Each row comes from the steps of one walk. Every step used is in the known rows, and no mark comes twice. Write the walk behind each row, first mark first.
In the rows, 128 means zero.
Known rows:
Q-R: [ 75 127 144  89 128 167 159 125  99 118 148 122  91 119 176 148 140 178
 163 113 152 113 114 132 157  85 120]
T-M: [ 88 100 147 131 137 132  82 131  92  51 132 107 107 130 139 155 133 163
 134 139 161 149 149 117 129  93 129]
B-T-M-R: [127  97 157 144 144 145 100 148 147  73 154 139  95 128 111 171 152 156
 107 144 147  92 145 141 148 122 138]
Q-R-Z: [ 73 138 140 101  98 165 129 124  81 160 141 143 102 128 173 125 125 192
 184 108 137 139  96 125 138  85 106]
B-T-M-R-Z-W: [129  94 156 155 141 170  98 145 152  85 158 134 124 156 103 167 135 170
 116 141 107 120 127 136 121 124 107]
T-N-M-R-Z-W: [128 139 175 112 132 157 129 149 144 125 141  93 139 154 136 142 104 167
 138 137 101 162 135 144  74  66  99]
D-Q-R-M-T-N-B: [109 124 156 101 100 140 191 142 122 163 172 137 101 171 143 136 113 157
 106 101 144 126  93 140  96  26 134]
B-T: [ 98 102 142 119 136 127 105 118 133 117 154 186  79 113 127 134 131 136
 124 149 129  75 132 107 182 100 127]
M-R-Z: [117 137 184  94 129 153  97 149 111 150 163 146 131 152 150 141 104 175
 152 128 124 127 125  96  89 108 105]
D-Q-R-Z: [ 65 119 140 103  87 156 153 130 104 169 162 133  92 168 167 133 144 167
 139  90 119 140  85  91 129  85 119]
R-M-T: [119 110 165 100 156 127 101 123 112 157 151 162 121 143 130 132  83 160
 145 131 155 103 103 111  85  79  90]
Q-D: [ 82 121 141 100 153 112 164 100 102 107 146 149 106  99 153 132 132 155
 172 111 147 144 138 110 135  58 135]
D-N-M: [128 101 153  90 126 110 122 132 108 137 118 116  80 117 148 101 116 125
 104 153 148 138 133 100 128  81 146]
T-N-M-R-Z: [122 147 174 112 116 131 107 152 126 147 134 113 118 134 140 128 111 165
 148 140 130 154 138 146  88  59 120]
T-M-R-Z-W: [120 108 173 130 146 175  96 152 124  72 150  89 150 173 133 173 118 186
 133 129 119 167 137 122  73 114  97]
N-D-Q-R-T-B: [ 84 123 101 137  96 145 195 126 125 127 158 129  87 168 149 129 127 163
 138 124 170 128 117 102 149   4 144]
T-N-D-Q-R: [ 70 128 124 104 106 137 200 134 129 126 159  88 101 146 161 129 142 158
 110 117 147 142 145 118 151  11 150]
Q-R-T-N: [ 69 163 117 121 101 178 130 114 113 138 152 112 133 150 182 137 103 182
 177 113 186 101  94 135 162  48 112]
D-N-B-T: [142  94 156  95 107 103 131 138 114 123 150 190  74 119 125  91 100 116
  69 174 139  99 142 104 162  68 176]
D-N: [105 107 151  81 132 123 108 127  98 123 144 117 115 142 167 111  95 131
  87 139 156 123 134  81 144  94 150]
R-Z-W: [ 91 115 157 106 132 162  99 121 106 121 150 142 141 161 147 128  87 168
 157 135  89 155 117  84 102  93  79]
T-N-D-Q-R-M: [ 79 118 124 112  93 130 185 125 107 149 152  79 112 164 166 124 135 166
 126 112 150 150 115 119 121   8 132]
N-D-Q-R: [ 82 103 128  95 117 139 217 135 125 137 156 120  69 134 153 129 161 163
 126 119 138 128 133  91 148  40 138]
D-Q-R-T-M: [ 72 116 113 145  99 170 140 123 120 114 157  99 105 178 158 158 146 168
 140  95 170 122  84  96 143  79 119]

Which walk is each row?
[108 117 138 138 119 112 114 128 146 123 133 158  71 100 116 124 136 131
 126 156 128 100 141 152 170  62 139]  B-T-N-M
[ 87  93 139 101 129 110 169 132 128 124 154 136  78 141 133 121 140 142
 107 141 129 130 153  54 134  42 135]  N-D-Q
[ 68 112 143  92 114 160 181 130 117 131 169 114  84 159 168 154 155 155
 120  89 133 117 104  97 146  86 129]  D-Q-R
[130 100 137  98 121  88 186 113 113 127 149 192  80  92 127  91 121 124
 105 143 144 127 138 119 154  40 190]  Q-D-N-B-T
[127  85 152 140 112 107 107 143 112  64 139 198  59 102  99 130 132 144
 113 178 137 118 159 136 153  62 156]  N-B-T-M
[114 119 172 130 125 149  73 154 103  93 141 107 130 153 137 159 125 185
 141 129 148 160 136 123  84 109 119]  T-M-R-Z
[ 90 123 140 127 123 125 101 122 137 107 157 158 105 125 130 137 119 132
 112 141 137  85 139 134 184  74 144]  B-T-N
[135 121 136 111 155  92 196 115 132 125 128 145  89 104 116 113 106 124
 113 124 176 160 142 164 113  25 186]  Q-D-N-M-T-B
[ 99  88 132 154 132 128  84 128 123  71 140 155  80 115 112 153 148 145
 117 149 148 104 139 131 173 104 139]  B-T-M
[108 130 159 109 145 126  95 122 114 154 154 136 146 155 136 134  74 158
 134 126 162 114 111 135  90  53 105]  R-M-T-N
[145 134 132 129 129 113 175 115 129 130 137 120 115 137 143 118 103 142
 140 126 189 146 119 138  99  32 169]  Q-D-N-M-R-T-B
[123 104 155 153 121 144  76 148 133 109 150 157 103 137 108 156 143 168
 124 142 135 113 127 136 133 119 129]  B-T-M-R-Z
[153 110 175  80 141 128 140 151 131 141 133 101  92 129 147 118 122 137
  93 146 150 126 138 112 103  99 146]  D-N-M-R
[ 99 145 161  97 169 139 119 135 148 121 162 148 133 134 123 147  84 143
 106 131 159 101 153 137 129  57 132]  M-T-N
[122 141 165 109 145 168  97 136 139 133 170 141 139 162 155 149  94 170
 156 138 165  77 114  82 112  97  95]  M-R-T
[122 127 186  93 152 180 120 145 132 125 170 123 154 175 148 154  96 180
 140 127  95 137 125  97  74 113  80]  M-R-Z-W
[154  93 170 140 119 148 122 160 138  77 157 180 100 143  90 146 117 167
 113 171  96 136 144 140 102  80 124]  N-B-T-M-R-Z-W
[131 127 172 104 131 111 113 136 106 145 153 166 128 143 122 118  63 155
 129 145 156 126 123 142  77  23 119]  R-M-T-N-B
[105 132 166  95 111 114 121 140  98  87 150 148 114 126 145 118  87 145
 121 159 143 144 165 130 129  18 153]  T-N-B
[152 117 171  92 117 124 117 153 118 174 128 117 101 139 145 102 110 147
 109 146 137 145 121 104  87  97 137]  D-N-M-R-Z
